Known rows, with every way that one mark hangs from another
sizi(zozo(mesuful)): [18, -11, -44, -14, -83, 12, -17, 55, 5, -20, -45, 10, -16, 10, -41, 39, 29, -6, -65, -14, -54, 20, 63, 10, -32, 59, 14, 4, 28, 63, 39, -60, 12, 31, 23, 48, 48, 81, -26, 19, 24, -25, -15, 65, 37, 7, 24, -64, 18, -17, 51]
sizi(pupi(koti) zozo(mesuful)): [26, -65, -34, -16, -68, 20, -2, 64, -22, -25, -42, 33, 13, 28, -17, 29, 16, -6, -18, -3, -2, 34, 67, 1, 5, 44, -2, 0, 36, 41, -23, -49, 18, 47, -21, 48, 49, 82, -26, 31, -11, -24, 8, 71, 59, -13, 1, -44, -40, 35, 29]
zuka(pimas pupi): [30, 45, -59, 25, -12, -31, -36, -2, -31, 19, 23, 0, -39, 0, -37, 23, 12, -4, -80, -33, -68, -18, -13, -41, -47, 43, -58, 58, -18, -65, 48, -31, -63, 10, 54, 48, -37, 24, 12, -24, 13, -14, 35, -19, -59, -29, 36, -14, 10, -41, 37]
pupi(ruba): [-31, -17, -12, -12, 6, -15, 15, 13, 32, -13, 3, -21, 4, -46, -8, -17, 50, -28, -42, -19, -21, -5, -19, -15, -22, 33, 15, 17, 12, 4, -3, -27, -65, -28, 15, -26, -27, -13, -6, -2, 17, 18, -10, 3, -28, 3, 29, -20, 16, -50, -29]
zozo(mesuful sizi(pupi(ruba zuka))): [-12, -45, -12, 10, -46, 0, 35, 56, 47, -4, -8, 39, -19, 37, 4, -21, 67, -32, 9, -55, 11, 11, 1, 13, 26, 18, 54, -30, 5, 80, 59, -72, 47, -11, -23, 52, 19, 89, -14, 64, 54, 11, -9, 51, 43, -12, 33, 17, -41, 38, 7]
pupi(mesuful zuka(pimas)): [37, 80, 21, 25, -9, -17, -13, -1, -3, 42, 48, 5, -22, 14, 29, 24, -6, 7, 5, -25, 7, -36, -10, 2, 2, 16, -2, 25, 10, -42, 57, 31, 16, 14, 54, 8, -51, -21, 18, 7, -10, -23, -46, -1, 1, -8, 1, 11, 31, -3, 39]
zozo(mesuful sizi(pupi(koti))): [21, -65, -7, 2, -46, 29, 18, 45, -16, -7, -36, 39, 13, 29, -10, 8, 28, -3, -50, -19, 11, 35, 37, 11, 0, 29, -13, 13, 22, 51, -6, -67, 2, 38, 2, 83, 47, 83, -11, 35, 0, -12, 27, 62, 37, -30, 8, -6, -40, 48, 37]
pupi(mesuful): [-5, 30, 24, 9, 0, 1, -22, -12, -34, 6, 16, 2, -4, -18, 24, -6, -1, 1, -46, 4, -29, 1, -3, 17, -46, 18, -1, 5, 22, 22, 11, -1, -37, 1, 49, -12, -9, -19, 4, 13, -19, 15, -25, 22, -7, -22, -2, -17, 29, -19, 21]
zuka(pimas pupi(kifiz koti mesuful ruba)): [-4, 25, -21, -23, 51, -37, -8, -52, -27, -9, 13, -29, 0, 27, -8, -9, -83, 76, 49, 41, 11, -57, -38, -29, 6, -53, -40, 11, -14, -44, -34, 71, -24, -9, -30, -14, -41, -45, 0, -72, 0, 12, 57, -57, -69, 9, -4, 12, -27, 23, 2]
pimas(zuka(pupi(kifiz mesuful ruba))): [-41, 12, -6, 15, 74, -29, -43, -39, -34, -33, -15, -28, -29, 28, -28, -10, -35, 31, 6, 17, -31, -34, 3, -14, -27, -28, -45, -11, -63, -10, -14, 33, -43, -28, -30, -20, -5, -43, -1, -63, 29, 28, 37, -27, -64, -7, 21, -30, 6, 2, -10]
pupi(zuka): [17, 40, -3, 6, -34, 7, 4, 0, 20, 38, 28, -2, 9, -32, -9, 12, 51, -40, -26, -29, -12, 18, -8, 17, 2, 33, 12, 25, -4, -27, 20, -25, -13, 2, 69, -21, -6, 18, -9, 49, -3, -19, -32, -4, 5, 7, 3, 0, 35, -40, -15]
koti(pupi(kifiz mesuful ruba zuka(pimas))): [-7, 49, 24, 5, 35, -1, 18, -2, 31, 28, 26, -22, 0, -12, 9, -18, -59, -4, 80, 35, 25, -35, -53, -11, 38, -38, 22, -21, -2, -18, 16, 88, 51, -16, -5, -66, -7, -83, 34, -12, 1, 18, -27, -56, 13, 31, -9, 72, 26, -36, -38]
pupi(kifiz mesuful zuka(pimas)): [30, 84, 42, 11, 12, -11, -1, -34, 14, 40, 51, -17, -23, 19, 1, 13, -21, 20, 51, -5, 4, -20, -9, -2, 21, -29, -2, 16, -10, -52, 39, 60, 36, 16, 46, -20, -5, -28, 19, -14, -15, -11, -23, -31, -4, 8, -23, 42, 16, -12, -2]
tadani(pupi(koti mesuful)): [12, -2, 27, -12, 30, 8, -7, -52, -42, 9, 15, -18, 55, -50, 54, 15, -62, 21, -18, 62, 35, 18, -22, 36, -46, -33, -19, 6, 32, -16, -93, 46, -15, 2, 3, -28, -22, -59, 7, -35, -73, -9, -13, -21, -3, 19, -76, -15, 19, 15, 21]
sizi(zozo): [17, -4, -27, 2, -57, 7, -20, 27, -2, -11, -38, 8, -17, -23, -34, 34, 46, -15, -75, -6, -67, 25, 40, -5, -25, 42, 1, 8, 13, 9, 24, -58, -24, 13, 38, 26, 27, 38, -13, 17, 4, -13, -22, 36, 11, -5, 13, -57, 21, -42, 16]
pimas(zuka(pupi(koti mesuful))): [19, 19, -16, 27, 20, -2, -46, -25, -90, 2, -4, 15, -8, 17, -8, 28, -40, 44, -43, 17, 4, -37, 17, 6, -37, 0, -96, 27, -48, -44, -33, 35, -54, 19, 7, 25, -29, -37, 1, -21, -27, -21, 27, 1, -44, -26, -6, -62, 10, 42, 44]
tadani(pupi): [6, -4, -9, -4, 10, 16, -8, -32, 6, 14, 17, -26, 36, -72, 1, 16, 19, -45, -66, 17, -21, 49, -12, 15, -49, 19, -5, 22, 13, -16, -39, -31, -42, -12, 27, -14, -14, -26, 8, -32, -44, -12, -7, -18, -5, 15, -23, -16, 44, -48, -3]
tadani(pupi(mesuful ruba)): [-30, -10, 19, -6, 48, -11, -7, -41, -1, -11, 11, -30, 17, -58, 62, -13, -25, 4, -13, 43, 2, 5, -39, 13, -44, -23, 25, -16, 25, 40, -54, 24, -23, -44, -25, -38, -48, -53, 18, -51, -20, 25, -28, -16, -7, 19, -23, -15, 29, -14, 1]
sizi(pupi(koti ruba) zozo(mesuful)): [-10, -82, -39, -28, -41, 10, 19, 65, 18, -57, -48, 21, 14, 40, 0, 3, 17, 7, 15, -12, 16, 4, 45, -13, 22, 30, 26, -11, 35, 54, -37, -51, 13, 18, -72, 27, 20, 63, -39, 8, 16, 1, 6, 70, 43, 6, 18, -35, -44, 31, 5]
pimas(zuka(pupi)): [13, 19, -48, 41, -7, 1, -51, -3, -46, 2, -1, 10, -29, -7, -63, 31, 36, -27, -94, -22, -56, 0, 21, -11, -52, 48, -78, 36, -60, -55, 27, -37, -81, 13, 45, 42, -22, 9, -14, -16, 3, -22, 26, -5, -60, -26, 39, -56, 34, -25, 13]

Rows
[-39, -13, 20, -17, 52, 14, 16, -20, 16, -13, -18, -18, 25, -41, 8, -45, -56, -16, 36, 61, -8, -18, -30, -4, -9, -33, 24, -44, -1, 47, -27, 59, 4, -33, -13, -90, 43, -89, 24, -9, -2, 41, -10, -32, 7, 17, -4, 41, 19, -47, -57] -> koti(pupi(kifiz mesuful ruba))
[6, -47, -24, 7, -75, 21, -8, 69, -15, -29, -46, 40, -19, 46, -21, 22, 37, -39, -42, -35, -47, 37, 74, -6, -12, 68, 15, -2, 23, 62, 28, -93, 11, 28, -1, 60, 68, 98, -28, 38, 9, -12, -8, 90, 58, -23, 36, -35, -15, -11, 35] -> sizi(pupi zozo(mesuful))
[-27, 30, 24, -4, 3, -23, 1, -11, 26, 4, 30, -8, -3, -16, 54, -21, 7, -6, 28, -11, 22, -22, -38, 21, 7, -13, 46, -18, 8, 27, 7, 29, -2, -26, 6, -38, -40, -24, -9, 32, 16, 23, -39, 6, 9, 7, 8, -1, 14, -1, -11] -> pupi(mesuful ruba zuka)
[-21, -17, 54, 18, 17, 9, 0, -23, -23, -15, -32, 24, -24, 31, 18, -36, -5, 11, 0, 3, -21, 38, 23, 13, -6, -34, -2, -40, -3, 60, 15, -31, 16, -2, 0, 23, 68, 24, 24, 20, -6, 26, 13, 37, 13, -48, 1, 21, -31, 24, -6] -> zozo(sizi(pupi(kifiz mesuful)))
[0, -24, -52, 8, 31, -6, -12, -1, -20, -17, -11, -14, 4, -8, -36, 16, 13, 11, -41, -16, 12, -34, 1, -26, -8, 19, -70, 26, -54, -69, -31, 2, -81, -7, -20, 11, -61, -28, -15, -35, 11, -3, 45, -36, -79, 1, 23, -56, 4, 6, -4] -> pimas(zuka(pupi(koti ruba)))
[-35, 22, 30, -17, 31, 18, 28, -16, 19, 14, -5, -19, 26, -33, 15, -42, -39, -21, 76, 43, 26, -19, -58, 14, 31, -51, 48, -43, -9, 18, -21, 76, 44, -38, 7, -101, 30, -72, 5, 28, 1, 45, -35, -48, 40, 26, -13, 56, 17, -35, -70] -> koti(pupi(kifiz mesuful ruba zuka))
[17, -23, 6, 22, -71, 15, 8, 53, 14, 26, -7, 54, -19, 34, -11, 10, 70, -32, -26, -57, -8, 45, 32, 23, 5, 39, 27, -2, 5, 61, 62, -85, 51, 24, 29, 73, 48, 104, -8, 75, 30, -19, -7, 64, 64, -29, 22, 17, -30, 37, 29] -> zozo(mesuful sizi(pupi(zuka)))
[-24, -26, -1, -33, 70, 0, 19, -54, 51, -18, 5, -59, 42, -68, -14, -18, 7, -10, 5, 36, -17, 37, -30, -1, -13, -37, 17, -5, 7, -10, -67, 7, -23, -46, -23, -56, 3, -35, 1, -69, -12, 23, 13, -66, -32, 42, -28, 13, 20, -45, -60] -> tadani(pupi(kifiz ruba))
[27, -4, -34, -1, 37, 17, -24, -34, -45, 5, -20, -18, 13, 6, -85, 27, -14, 20, -20, 23, -12, 2, 24, -9, -2, -8, -101, 32, -66, -94, -42, 16, -55, 13, 16, 10, 3, -13, -10, -39, -26, -25, 76, -56, -60, -2, -8, -42, 3, -1, -19] -> pimas(zuka(pupi(kifiz koti)))
[-40, -8, 41, -9, -13, -6, 5, -5, 17, -30, -11, 8, -35, 38, 41, -26, -14, 5, 100, -1, 19, 10, 18, -1, 60, -50, 68, -61, 5, 37, 4, -5, 60, -25, -51, -47, 35, 22, -12, 37, 15, 36, -25, 21, 54, 5, -4, 10, -35, 14, -40] -> sizi(pupi(kifiz mesuful ruba zuka) zozo)
[-2, 24, -72, 8, 3, -44, -22, -5, 2, -9, 9, -12, -30, -13, -32, 9, 11, -3, -58, -26, -48, -50, -36, -57, -30, 34, -28, 39, -18, -44, 34, -24, -75, -15, 9, 34, -64, 6, 4, -35, 37, 3, 32, -30, -83, -7, 62, -10, 1, -39, 23] -> zuka(pimas pupi(ruba))
[31, 73, 15, 35, -16, 4, -17, 15, -12, 59, 22, 15, -2, -21, 24, 10, -33, -38, 7, 11, 5, -33, -43, -2, -1, 19, 0, 2, -5, -28, 55, 53, 42, 11, 50, -30, -23, -62, 39, 25, -11, -24, -57, -21, 29, 8, -5, 45, 46, -34, 9] -> koti(pupi(mesuful zuka(pimas)))
[14, 23, 34, -29, 72, -10, 26, -69, 21, 13, 49, -49, 47, -18, 38, 7, -76, 56, 103, 57, 77, -17, -52, 22, 35, -90, 13, -8, 5, -65, -77, 102, 49, -15, -45, -55, -65, -87, 15, -80, -36, -3, 3, -95, -12, 60, -82, 43, 7, 42, -20] -> tadani(pupi(kifiz koti mesuful ruba zuka(pimas)))
[20, 44, 21, -14, 17, -20, 19, -6, 19, 19, 48, -16, 12, -3, 51, -1, -32, 40, 57, -1, 65, -69, -42, 0, 39, -19, 2, 0, 15, -45, -2, 74, 7, -2, -18, -20, -84, -61, 1, -8, -8, -20, -23, -32, -21, 17, -20, 8, 2, 35, 13] -> pupi(koti mesuful ruba zuka(pimas))
[8, -13, 5, 30, -19, -16, 23, 28, 47, 0, 14, 25, -39, 23, 21, -7, 61, -29, -4, -74, 15, -10, -22, -25, 43, 25, 21, 5, -5, -12, 76, -50, 8, -1, -16, 55, -50, 25, 16, 32, 48, -10, -17, 6, -4, -18, 45, 37, -28, 12, -5] -> zozo(sizi(pupi(ruba zuka(pimas))))
[-19, -94, -2, -32, 15, 13, 42, 24, 30, -36, -31, 11, 18, 40, -18, -34, 7, 24, 24, -7, 28, 26, 24, -1, 30, -16, 14, -28, 15, 70, -35, -37, 18, 6, -54, 34, 56, 51, -10, 1, 27, 18, 50, 18, 15, 0, 3, 19, -69, 54, -20] -> zozo(mesuful sizi(pupi(kifiz koti ruba)))
[4, 28, -11, -1, 24, 7, 29, 10, 69, 28, 12, -25, 16, -32, -40, -17, 0, -38, 46, 7, 13, -19, -53, -16, 41, -11, 14, 0, -19, -54, 28, 51, 24, -19, 19, -58, -13, -72, 27, -3, 14, -2, -9, -76, 3, 41, 1, 69, 24, -70, -73] -> koti(pupi(kifiz ruba zuka(pimas)))
[-28, -14, -7, -3, 77, -15, -23, -49, -41, -30, -10, -26, -1, 15, -17, -4, -63, 63, 33, 40, 23, -43, 1, -6, -3, -47, -64, -6, -52, -38, -63, 63, -44, -10, -43, -24, -19, -58, -19, -60, -5, 13, 49, -41, -69, 4, -18, -27, -5, 43, -15] -> pimas(zuka(pupi(kifiz koti mesuful ruba)))
[-3, -32, -2, -3, -23, 20, -2, 9, -2, -26, -41, 14, -11, 16, -34, 1, 28, -30, -8, -12, -39, 53, 54, -20, 17, 17, 9, -9, 3, 6, 3, -62, -8, 5, 7, 1, 78, 55, -8, 14, -8, 10, 13, 23, 29, -15, 5, -8, -29, -37, -33] -> sizi(pupi(kifiz) zozo)
[3, -38, 41, 12, -12, 13, 4, -3, -39, -3, -23, 37, 5, 10, 49, -20, -19, 23, -20, 2, 28, 15, 10, 14, -3, -14, -15, -19, 18, 40, -9, -14, -12, 14, -5, 36, 21, 23, 12, 38, -30, 2, 1, 46, 18, -48, -26, 0, -39, 60, 16] -> zozo(sizi(pupi(koti mesuful)))
[35, 53, 10, 2, 5, -5, 7, -25, 44, 42, 42, -26, -4, -4, -55, 22, 34, -8, 12, -18, -10, 13, -1, -6, 36, 4, -9, 29, -12, -86, 40, 12, 10, 11, 58, -11, 0, -13, 14, -9, -4, -32, -3, -52, -17, 17, -3, 37, 27, -44, -18] -> pupi(kifiz zuka(pimas))
[21, 71, 30, 27, 9, -10, -16, -37, -7, 42, 61, -18, 1, -23, 37, 29, -24, -1, 10, 14, 19, 0, -23, 22, -22, -10, -6, 12, 8, -44, 16, 33, 32, 8, 25, 1, -55, -48, 27, -43, -31, -35, -55, -38, -4, 16, -40, 16, 50, -11, 39] -> tadani(pupi(mesuful zuka(pimas)))
[14, -20, -23, 4, -102, 15, -5, 67, 1, 9, -22, 48, -27, 48, -9, 27, 50, -39, 1, -48, -20, 36, 58, 8, 26, 47, 42, -5, 8, 42, 41, -72, 60, 24, 11, 46, 61, 106, -33, 80, 19, -14, -30, 74, 83, -8, 20, -23, -17, 5, 21] -> sizi(pupi(zuka) zozo(mesuful))
[0, 11, 35, -32, 37, 17, 3, -46, -26, 15, 8, -26, 33, -8, 3, -11, -57, 47, 25, 39, 18, 9, 9, 17, -2, -38, -21, -6, 15, -15, -66, 52, -18, 9, 20, -52, 26, -43, -3, -10, -53, 6, 27, -22, -11, 2, -50, 6, 2, 14, -12] -> pupi(kifiz koti mesuful)
[-28, -63, -28, -13, -55, -5, -3, 75, 16, -52, -53, 22, -20, 42, -1, 1, 41, -20, -16, -28, -29, 24, 49, -24, 1, 49, 38, -12, 27, 86, 21, -72, 5, 7, -57, 39, 34, 87, -18, 25, 54, 17, -9, 87, 42, -10, 48, -28, -26, 2, 13] -> sizi(pupi(ruba) zozo(mesuful))
[5, -14, 33, 20, -2, -17, 24, 8, 12, 0, 13, 26, -18, 43, 58, -17, -9, 31, 55, -28, 78, -39, -30, -19, 47, -23, 10, -25, 13, 4, 24, 20, 41, 6, -47, 36, -66, -4, 22, 25, 17, 1, -13, 9, 10, -21, -2, 32, -40, 83, 11] -> zozo(sizi(pupi(koti mesuful ruba zuka(pimas))))
[-10, 5, 21, -28, 37, -6, 19, -50, 6, 19, 31, -28, 51, -55, 82, -3, -44, 21, 63, 50, 85, -10, -56, 38, 1, -54, 32, -25, 21, -2, -95, 65, 24, -35, -41, -62, -58, -69, -1, -12, -34, 8, -30, -44, 9, 53, -66, 3, 16, 40, -14] -> tadani(pupi(koti mesuful ruba zuka))
[-3, -53, -1, 1, -19, 20, 13, 31, 12, -12, -37, 24, -13, 52, -47, -11, 40, -7, -27, -24, -33, 63, 43, 7, -1, 13, 4, -1, 8, 67, 29, -76, 28, 21, 4, 61, 101, 81, 0, 24, 13, 8, 33, 47, 28, -29, 14, 15, -44, 21, 5] -> zozo(mesuful sizi(pupi(kifiz)))
